Each row was made from one small tree. Brackets hold a mark, then the marks that hang from it, in alphabetical order. Every link used is in the known rows. Write each row's tree.
(in the rows, 128 means zero)
Known rows:
[N [A H] W]: [117 187 123 126 115  89 168 114  83 148 109 138 143 121 120  93 123  86
  67 124  80 126 186 147 157 148 101 111  96 105 161 116 141 151 149  80
 143 109 144 136 131 109 129  98]
[V [S L W]]: [187 139 125 118 128 108 144 137 127 134 160 129 152 138 143  77 144  96
  93 117  98 144 179 122 148 114 143 148 121 113 185  94 158 164 160  93
 214  98 131 123 144 114 137 140]
[R [S [W [N A]]]]: [155 181 128 127 118 136 157 117 116 141  92 118 153 140 108  88 144  91
  85 107 108 134 209 141 154 151 118 147 128 110 189  83 153 149 160 109
 191  78 125 106 139 121 157 121]
[W [N A] [S L]]: [137 179 145 139 171 117 177 102 134 140 101 126 157 135 127  59 122  79
  64  95  89 125 205 141 130 125 113 125 101 128 167  88 156 166 127  77
 170  78 110  98 137 111 136 101]
[V [S L R]]: [185 132 139 134 128  89 149 139 103 139 120 155 151 140 143  72 144  98
  98 135  78 135 162 137 159  96 121 142 106 115 175 105 150 185 152  84
 204 101 124 145 144 113 133 138]
[H [W [N A] [S R]]]: [157 185 128 140 149 122 164 132  88 151  88 146 149 155 117 120 142  86
  83 115  85 132 214 136 147 134 114 132 129 141 190  86 149 152 146  90
 161 100 119 104 136 106 135 111]
[W [N A] [S R]]: [150 173 148 145 153 111 174 119 113 145  75 151 151 143 115 100 134  82
  80 113  74 120 207 141 150 143  98 124 110 125 175  89 147 164 138  85
 154  84 119  99 143 116 118 104]
[A B J [S L]]: [147 160 109 131 141 100 174  92  83 154 101 105 159 124 137  62 127  82
  85 117  93 133 167 127 142 110  89 130 123 122 147  87 138 166 160 101
 234  97 124 142 135 106 137 115]
[G M]: [120 141 120 116 118 132 158 122  42 131 157 167 147 137 145 132 145 111
  96 124 109 141 168 139 161 134 113 139 117 112 157 104 146 149 149  89
 177  92 147 114 113 120 126 119]
[S L R [W N]]: [185 155 134 123 154 103 142 111 105 143 141 135 147 150 155  73 136  83
  66 114  84 131 186 126 152 109 107 141 125 138 201  98 156 161 143  93
 204  79 118 107 138 112 124 144]
[F Q]: [103 147 143 110 136 124 158 118 110 147 127 143 146 140 123 107 155 115
 101 131 113 137 153 129 178 126 124 139 112 115 149 105 148 153 147  70
 161  90 136 114 131 113 125 131]
[Y X]: [160 152 119 116 112 108 155 139 130 139 121 160 148 119 109 119 145 105
 100 113  99 137 151 139 183 156  95 152 127 108 153 103 151 139 156  96
 151 109 119 115 122 114 145 132]
[V S]: [178 137 136 129 107 113 154 149 120 136 119 144 152 136 121 111 150 115
 107 125  94 144 167 123 157 139 135 153 110  97 163  97 155 159 163  86
 182 107 132 132 135 117 134 124]
[R [S L [W [N A]]]]: [157 182 128 126 138 127 154 104 118 139 107 112 155 137 125  46 135  82
  70 103 109 132 206 147 144 120 116 141 120 122 189  86 156 163 149 105
 211  71 118 113 140 117 165 127]
[S L R [W [N A]]]: [167 173 137 127 150 103 151 111 103 145 140 135 146 145 146  68 130  78
  65 115  76 120 192 142 150 109 102 132 115 128 202  99 150 166 142  93
 200  91 118 102 152 112 132 127]
[M [S L R W]]: [176 150 122 121 169  72 146 120  83 131 184 173 151 148 159  85 135  73
  87 111  81 133 181 123 173 128 114 153 131 123 200 107 150 164 139  85
 206  96 146 119 137 108 104 150]
[V [S R [W [N A]]]]: [206 158 141 134 114 111 149 155 116 145 115 139 147 148 124 114 145  99
  91 126  68 128 192 124 154 132 123 139 118 111 206  88 154 163 165  95
 199 103 129 107 158 121 131 118]
[A J [N W] [S R]]: [165 178 106 132 116  85 177  98 116 159  69 122 148 129 111 122 133  82
  61 121  69 114 169 134 133 124  91 118 133 143 182  85 135 176 162  89
 211  84 143 162 134 118 129  84]
[J [A [H W] [S R]]]: [172 191  88 122 144 109 139 116  22 172  86 150 142 146 121 118 142  89
  78 139  92 146 210 114 169 124  82 139 138 124 177 101 130 152 161 100
 208 119 127 123 135 101 151 134]
[V [S L [W [N A]]]]: [194 164 138 128 133 115 154 139 139 140 138 115 152 138 135  72 134  96
  75 107  82 133 189 125 134 115 140 139 107 115 197  87 163 165 154  87
 216  98 121 108 152 116 148 114]
[H W]: [144 162 113 119 119 124 149 131  82 143 134 146 149 148 125 127 152 107
  99 120 112 152 178 129 159 139 127 159 133 121 169  98 151 138 159  94
 166 112 129 123 119 104 144 134]
[N W]: [132 157 123 123 113  94 162 118  96 142 113 137 147 130 125  98 142  96
  80 116  93 132 165 145 154 146 119 137 108 107 156 107 151 151 157  81
 137  95 141 149 108 115 121 117]
[F [Q R] [X Y]]: [116 161 154 122 135 130 150  86 127 137 170 145 145 161 101  96 168 114
 102 178  99 136 157 127 162 138  98 126 117  94 135 102 127 166 134  63
 171  94 136 128 124 114  98 131]
[H [W S]]: [139 162 112 123 143 124 157 127  94 142 123 146 153 148 119 125 150  92
  99 115 116 151 202 127 151 144 132 147 142 134 168  88 149 141 153  93
 155 102 130 113 122 103 133 133]
[C S]: [143 154 126 117 139 117 167 124  95 133 155 164 154 140 127  92 140  98
  91 106 110 144 170 116 179 158 136 152 121 116 159 111 150 136 146  78
 164  88 126 110 127 114 117 126]
[W N [S L R]]: [168 153 145 141 178 105 163 106 120 141  90 141 153 145 143  66 130  78
  69 107  84 129 197 132 141 114 104 131 115 145 175  92 155 173 129  79
 176  66 112 110 130 111 116 127]
[A B H S]: [160 147 116 127 131 107 162 107  76 148  78 125 155 126 140  89 123  90
 100 125 101 152 181 111 165 144  75 124 122 122 149  89 137 137 155 109
 199  86 138 127 124 101 117 129]
[J A]: [136 180 107 118 130 119 149 116  61 156 138 148 147 141 123 111 147 105
  81 119  99 139 181 115 161 136 104 164 114  85 155 107 142 146 160  83
 172 122 123 113 128 111 146 121]
[G [M [S L R W]]]: [158 141 112 115 162  93 149 125  22 126 206 189 146 148 175 111 137  83
  89 120  87 133 179 132 166 119 112 137 131 131 200 106 147 164 137  86
 217  88 160 111 124 115 105 137]
[V [S L R [W N]]]: [221 142 139 131 139 103 142 142 125 143 127 131 149 148 149  77 141  94
  81 120  75 135 184 119 145 105 128 142 120 131 206  91 161 172 156  89
 220  87 122 118 147 116 132 138]
[G [M [S L]]]: [136 144 118 119 159 104 161 121  39 123 189 182 151 138 166 101 132  96
  87 108  98 138 167 135 159 125 118 143 113 119 171 108 153 162 131  74
 203  88 154 119 109 114 117 121]
[Q [F X] R]: [153 151 137 144 112 147 165  75  60 153 142 129 152 151  96 127 167  94
  93 142  83 137 165 128 155 136 113 134 127  83 157 105 133 160 144  81
 161 117 125 146 113 112  95 123]
[S L R W]: [157 146 123 116 146  93 142 109  90 138 167 151 146 146 154  74 142  78
  84 128  92 132 178 137 165 106 106 142 130 126 190 106 145 165 148  99
 199  92 129 117 142 109 118 156]
[F [Q [R [S W]]] X]: [120 160 146 115 136 151 151  77 106 149 122 128 145 163  95 129 176 100
 119 155 115 136 180 132 178 120 117 132 149 106 172  96 130 181 149  90
 191  80 146 132 138 116 115 147]
[J [A B N]]: [143 186  96 120 120 120 159 119  69 157 147 127 150 141 150 128 134 107
  83 106  94 144 167  86 139 122  81 156 120 111 171  91 136 131 159  83
 200 112 128 117 126 103 151 102]
[R [S L W]]: [146 157 116 116 133 117 146 102 101 134 130 125 156 137 130  52 145  83
  88 114 124 143 192 143 157 118 119 150 133 120 178  93 151 162 154 110
 210  72 128 127 132 115 152 154]
[J [A B]]: [136 175 100 122 127 115 153 122  38 159 141 135 149 140 143 109 143 102
  93 118  97 145 174 102 159 131  86 159 113  88 152 101 137 134 166  88
 179 123 124 118 125 104 142 122]
[M [S L R]]: [164 149 133 131 167  68 155 119  82 133 156 182 153 145 154  77 131  83
  88 116  76 132 166 133 172 124 105 153 112 115 178 113 150 173 131  74
 195  98 139 135 128 107 108 139]
[Q [F [X Y]]]: [153 154 125 135 113 147 153 101  78 124 203 125 156 143  89  69 161  99
  69 149  98 145 182 133 132 153 114 135 101  82 130  99 138 134 145  69
 158 109 128 138 106 113 112 107]
[A B N]: [145 155 118 123 109 117 167 122 112 138 142 126 155 137 155 127 130 107
  95 106  99 147 153  98 140 131  90 146 121 130 170  85 143 131 152  90
 191  91 134 123 121 104 129 108]
[Q [R S]]: [146 158 135 138 104 117 159  94 102 154  65 145 153 144 116 104 155  99
 116 135 102 138 164 140 176 146  98 152 139 100 166  97 140 170 150 108
 182  87 121 139 123 117 127 149]

Write each row's tree:
[139 164 115 122 117 113 168 114  86 142 114 120 155 131 123  94 135  83
 106 119  97 135 186 134 161 143  88 130 124 102 168  80 135 142 166 120
 198  99 139 113 140 110 130 116] : [N [A B [S W]]]
[111 155 148 123 122 124 160  98 107 161  71 138 149 147 115 103 165 108
 119 144 109 135 151 138 189 124 109 136 133 113 159  99 140 171 145  86
 180  78 129 130 130 116 124 149] : [F [Q [R S]]]
[161 162 130 150 100 148 156  78  77 141 139 120 158 150  82  63 172  93
  90 163  95 142 179 141 145 152  97 132 125  80 142  92 129 154 145  88
 179  94 120 156 105 118 113 127] : [Q [F [X Y]] [R S]]
[109 154 157 121 140 140 159  81 106 150 132 143 143 160 103 141 169 111
 114 156 100 133 157 127 176 119 111 130 129 100 153 108 131 180 138  70
 167  99 141 132 132 113 100 133] : [F [Q R] X]
[170 152 117 117 169 116 154 122  55 126 196 161 150 145 173 108 131  92
  72  95  95 138 187 118 147 132 128 142 125 133 199  95 162 150 134  78
 217  76 151  97 113 116 117 120] : [G [M [S L [W N]]]]
[165 160 117 126 134  81 167  93 126 144  77 129 151 129 138  67 126  77
  59 113  77 123 161 148 134  94  88 116 114 154 183  88 143 179 142  90
 209  63 139 168 116 112 132 107] : [A [N W] [S L R]]
[147 158 115 129 143 112 155 130  76 145 114 161 150 154 123 126 152  85
 103 127 101 145 201 133 160 133 117 141 143 140 177  92 143 150 152  95
 158 102 130 119 129 103 124 141] : [H [W [S R]]]
[153 153 127 146 113 129 164  80  62 162  91 116 159 135 120  51 156  82
  88 127  94 137 159 146 159 112 109 133 128 106 165  99 144 165 142  94
 195  92 107 153 111 113 127 143] : [Q F [R [S L]]]
[154 156 132 149 105 157 164  72  59 152 103 120 156 150  83 102 172  90
 102 144  96 139 180 141 157 132 109 135 134  85 159  97 131 168 149  94
 176  99 123 160 111 116 115 130] : [Q [F X] [R S]]
[146 166 124 123 124 103 161 111  90 144 101 148 149 137 107  98 143  78
  96 131  87 123 192 156 173 138  94 129 125 104 181  90 133 165 160 117
 191  98 138 116 150 118 127 123] : [N [A [S R W]]]
[112 188 121 130 138  87 176 110  93 144  98 139 148 121 115  91 120  71
  68 117  84 124 208 144 148 152 106  97 105 117 159 104 140 154 142  80
 133  96 145 125 134 109 119  97] : [N [A H] [W S]]
[190 157 129 120 152 116 155 131  96 141 152 158 148 154 139 100 142  87
  76 106  90 137 191 104 176 153 129 145 139 138 201 101 153 134 149  85
 182  76 123  90 140 116 104 133] : [C [S R [W N]]]
[104 181 125 131 132  93 181 113 103 141 100 138 151 127 107  92 134  75
  77 111  84 119 194 158 144 149 115 114 103 108 155  97 143 160 149  81
 125  95 142 132 126 115 121  94] : [N A [W S]]
[173 165 126 136 172 115 153 121  98 148 101 137 151 156 141  88 139  82
  74 109  93 141 205 131 139 110 118 136 133 160 190  87 156 159 137  84
 180  83 112 114 125 101 135 134] : [H [W N [S L R]]]
[172 163 126 123 142 129 147 102 125 139 106 111 155 140 133  52 139  86
  73 101 115 141 200 135 145 121 121 150 130 130 187  85 160 159 150 104
 213  62 117 116 127 116 156 141] : [R [S L [W N]]]
[168 154 119 115 167  86 152 116 102 128 194 157 154 142 152  82 132  80
  84  97  96 140 182 116 162 142 129 158 128 115 189 102 158 153 138  83
 202  97 145 112 129 108 113 141] : [M [S L W]]
[203 156 132 130 159  91 149 133  96 138 149 165 149 154 144 123 140  87
  85 103  73 133 191 109 170 161 117 159 135 121 208  95 157 146 145  84
 189  92 142 103 132 114 100 132] : [M [S R [W N]]]
[166 171 144 141 131 115 169 113 109 149  52 138 150 138 107  91 134  93
  80 117  75 121 187 151 156 140  90 131 105 113 173  88 146 167 148  98
 182  86 120 117 136 119 135 101] : [W [N [A [S R]]]]
[138 195 136 143 151 123 185 107 124 152  89 122 154 134 101 111 129  85
  65 102  83 118 210 129 132 155 116 127 117 118 166  86 151 162 145  78
 169  98 114  91 151 117 133  81] : [W [N [A J]] S]
[134 174 140 142 166 114 180 108 113 142 105 115 159 135 146  55 116  77
  74  93  87 130 196 129 129 120  99 120 100 132 163  83 153 156 132  83
 177  78 112 103 133 105 130 101] : [W [N [A B]] [S L]]
[186 158 129 119 169 107 154 118  98 139 165 151 150 150 156  60 132  78
  63 101  89 135 188 112 167 124 129 139 131 150 200 106 156 148 138  82
 202  70 116  97 142 112 114 139] : [C [S L R [W N]]]
[124 204 101 131 117 110 167 125  36 162 139 121 148 132 131 125 124  91
  84 132  90 138 195 115 151 136  93 121 129 121 169 102 131 138 162  92
 199 141 130 114 157  95 148 101] : [N [A B [H W] J]]
[134 153 125 131 155  74 166 105  94 142 107 146 150 135 138  62 135  67
  73 118  82 123 183 153 146 112 108 115 111 136 165 103 146 175 141  79
 148  77 136 150 119 110 108 127] : [N [W [S L R]]]
[149 169 143 148 150 108 176 125  90 147  81 138 154 143 134  98 129  80
  91 113  72 125 201 128 148 136  82 121 111 128 173  83 143 153 143  91
 159  85 120 103 140 109 113 104] : [W [N [A B]] [S R]]
[137 163 113 123 161 116 157 115  94 140 136 140 155 146 134  87 142  83
  88 111 115 150 200 132 142 118 131 141 136 145 169  91 152 153 143  88
 174  96 122 119 122  99 140 138] : [H [W [S L]]]
[156 172 104 130 115 116 181  99 114 154  97 102 158 127 128 127 126  94
  84 108  92 135 164 102 129 130  84 133 138 135 165  71 135 150 164 100
 237  90 134 135 135 109 137  88] : [A B J N S]
[199 134 130 124 110 100 142 154 106 140 138 153 147 147 131 118 156  99
 109 136  82 139 179 120 167 132 129 148 132 109 195  95 148 162 170 100
 197 106 139 122 150 118 121 142] : [V [S R W]]
[178 173 122 135 159 118 151 127  79 153  87 145 146 151 136 122 132  88
  75 123  93 149 220 109 152 143 106 125 140 160 188  94 150 142 141  86
 169  91 122 100 131  99 125 131] : [A [H [W N [S R]]]]
[197 150 130 125 159 106 150  99 118 145  91 126 151 142 136  62 136  77
  71 113  87 130 191 138 152 113  99 134 130 138 192  83 152 169 148 108
 221  66 122 117 133 115 126 140] : [A [S L R [W N]]]
[146 140 121 123 160  93 157 123  21 126 181 195 149 144 173 104 134  90
  90 122  84 132 167 141 169 113 106 137 115 126 181 112 147 173 131  76
 206  89 155 126 114 113 111 128] : [G [M [S L R]]]
[161 166 106 118 128 115 162  99 111 152 115 117 152 131 102 117 144  84
  83 120 100 130 193 127 155 153 116 141 150 112 171  83 141 158 172 111
 219 100 135 115 148 119 130 118] : [A J [S W]]
[172 159 110 111 122 124 162 102 152 138 117 119 154 135 122 124 137  93
  83 103 108 142 182 115 143 143 109 143 144 136 190  71 145 145 156 110
 217  71 141 114 129 117 132 115] : [A N [S W]]
[170 152 105 115 137 112 164  98 129 138 133 100 159 132 161  82 123  81
  83  99 104 146 170 104 129 107  89 132 137 152 188  67 142 144 152 112
 245  66 136 124 126 104 133 121] : [A B N [S L W]]
[151 157 116 106 161 110 156 112 101 132 200 149 154 141 148  61 134  80
  75  99 113 144 182 114 170 133 143 146 131 132 181 108 153 142 143  83
 196  82 126 100 138 110 119 141] : [C [S L W]]
[131 189 111 135 123 101 179 101  64 159  90 116 152 118 118  99 117  82
  85 131  84 129 191 125 157 142  74 110 120 109 151  94 127 155 160 102
 215 116 134 121 157 105 136  94] : [N [A B H J S]]
[108 160 155 123 150 140 157  65 103 147 111 131 149 157 105  88 165 100
 111 153 111 133 166 144 172  91 108 127 128 110 157 104 132 199 134  78
 196  76 136 150 132 112 126 144] : [F [Q [R [S L]]] X]
[171 200  91 125 141 127 142 131  25 173 120 118 144 148 155 123 131 105
  74 116  94 157 203  79 147 133  88 147 128 126 177  97 144 118 161  85
 195 124 117 103 124  91 153 118] : [J [A B [H [W N]]]]
[163 154 118 137 116 132 157  82  69 160 118 110 157 139 125  58 158  75
  87 125  97 138 173 137 159 118 116 133 145 110 184  93 144 156 147 104
 205  89 112 138 120 113 120 152] : [Q F [R [S L W]]]
[146 174 141 138 121 121 171 126  97 145 104 121 152 137 135  97 129 103
  86 105  85 133 175 124 147 144  93 139  99 106 164  91 151 137 151  88
 169  99 118 106 130 110 136  98] : [W [N [A B]]]
[176 161 109 127 136 105 146 118  59 154  71 150 146 143 124 113 138  87
  92 143  96 149 200 131 174 131  90 127 142 144 177  97 136 155 154 108
 199  98 136 131 131 101 131 143] : [A [H W] [S R]]
[186 172 115 125 139 126 164 100 129 157  90 102 151 135 103 118 140  88
  67 107  93 128 199 118 143 155 118 142 146 122 180  77 151 155 167 105
 222  88 125 105 143 122 133 108] : [A J [S [W N]]]
[141 175 107 128 108 115 176 112 102 151 145 113 154 133 143 139 128 102
  82 110  90 136 158  90 129 130  92 141 132 131 169  86 138 140 160  84
 214 107 131 124 140 106 135  91] : [A B J N]
[165 166 104 125 118  95 171 105 106 151  70 103 152 120 149 103 113  86
  71 110  88 144 172 104 134 135  73 106 122 152 171  80 138 136 153  96
 202  70 151 151 111 102 121  95] : [A B H [N W] S]
[117 198 120 130 121 105 170 108  76 154 129 138 146 124 110 113 123  91
  71 131  85 125 193 131 159 150 100 123 114 102 157 114 135 159 151  83
 187 130 130 108 165 110 139  96] : [N [A H J]]
[136 145 134 132 167  90 162 103  98 137 119 159 154 140 139  67 135  74
  88 122  92 131 187 144 157 111 103 129 119 134 163 101 143 176 135  86
 172  80 125 122 135 109 112 141] : [W [S L R]]
[150 177 103 119 153 110 153  94  74 159 107 132 151 133 123  64 138  90
  72 115  99 136 183 130 152 110  97 150 112 100 153  98 140 167 153  92
 210 102 120 129 127 111 154 124] : [J [A [S L]]]
[144 164 119 129 130  91 173 114 127 140 105 143 150 137 132 121 133  82
  73 109  81 127 178 126 134 131 103 121 125 148 182  89 143 157 144  78
 157  73 144 141 118 113 114 100] : [A [N [W [S R]]]]
[165 173 113 130 140  95 173  85 121 153  98 127 154 131 127  91 126  81
  62 120  79 119 167 131 134  95  87 126 132 150 181  87 136 189 147  91
 251  85 126 143 149 113 141 102] : [A J N [S L R]]
[165 190  88 121 133 117 159 105  67 165  97 116 151 130 145 116 120  95
  74 114  94 148 187  80 143 127  64 134 126 127 169  84 130 134 156  94
 229  99 132 118 130  99 148 102] : [J [A B H N S]]
[143 162 148 121 132 137 154 101 128 165  72 118 147 152 120 108 163 105
 104 131 106 135 168 122 178 130 116 136 146 127 186  88 149 160 147  90
 194  66 124 108 132 119 124 148] : [F [Q [R [S [W N]]]]]
[118 184 124 136 140  75 172 115  73 149  85 152 144 127 120  92 123  65
  71 131  70 118 208 152 158 142  92  94 106 125 168 109 135 165 142  82
 137  97 145 131 140 109 110 103] : [N [A H] [W [S R]]]
[157 187  97 117 147 117 159  91 104 156 112 124 153 133 131  84 130  93
  60 102  98 136 179 113 134 102  91 148 116 122 171  86 139 165 148  87
 231  92 121 127 128 109 163 104] : [J [A N [S L]]]
[149 146 110 110 160 108 153 122  42 122 215 175 150 141 169 108 134  88
  86 106 100 140 181 125 160 129 127 142 128 125 190 103 153 154 136  84
 214  87 160 105 117 115 114 130] : [G [M [S L W]]]
[161 202  87 118 132 104 160  98  90 166  82 120 145 125 124 111 123  90
  48 112  86 136 193 104 137 131  84 125 119 128 175  92 136 149 153  83
 203  92 139 137 121 109 149  91] : [J [A H [N W] S]]
[157 194 120 130 118 134 163 111 108 151  96 108 153 137  99  97 143  88
  76 110 102 126 212 137 146 149 117 144 135 111 188  84 150 156 165 106
 208  90 122 106 153 122 160 108] : [R [S [W [N [A J]]]]]
[212 146 135 125 138 117 146 139 145 140 138 115 152 141 144  75 139 100
  77 104  90 142 184 112 136 117 146 147 117 122 196  86 168 161 156  87
 218  88 121 111 140 115 141 129] : [V [S L [W N]]]
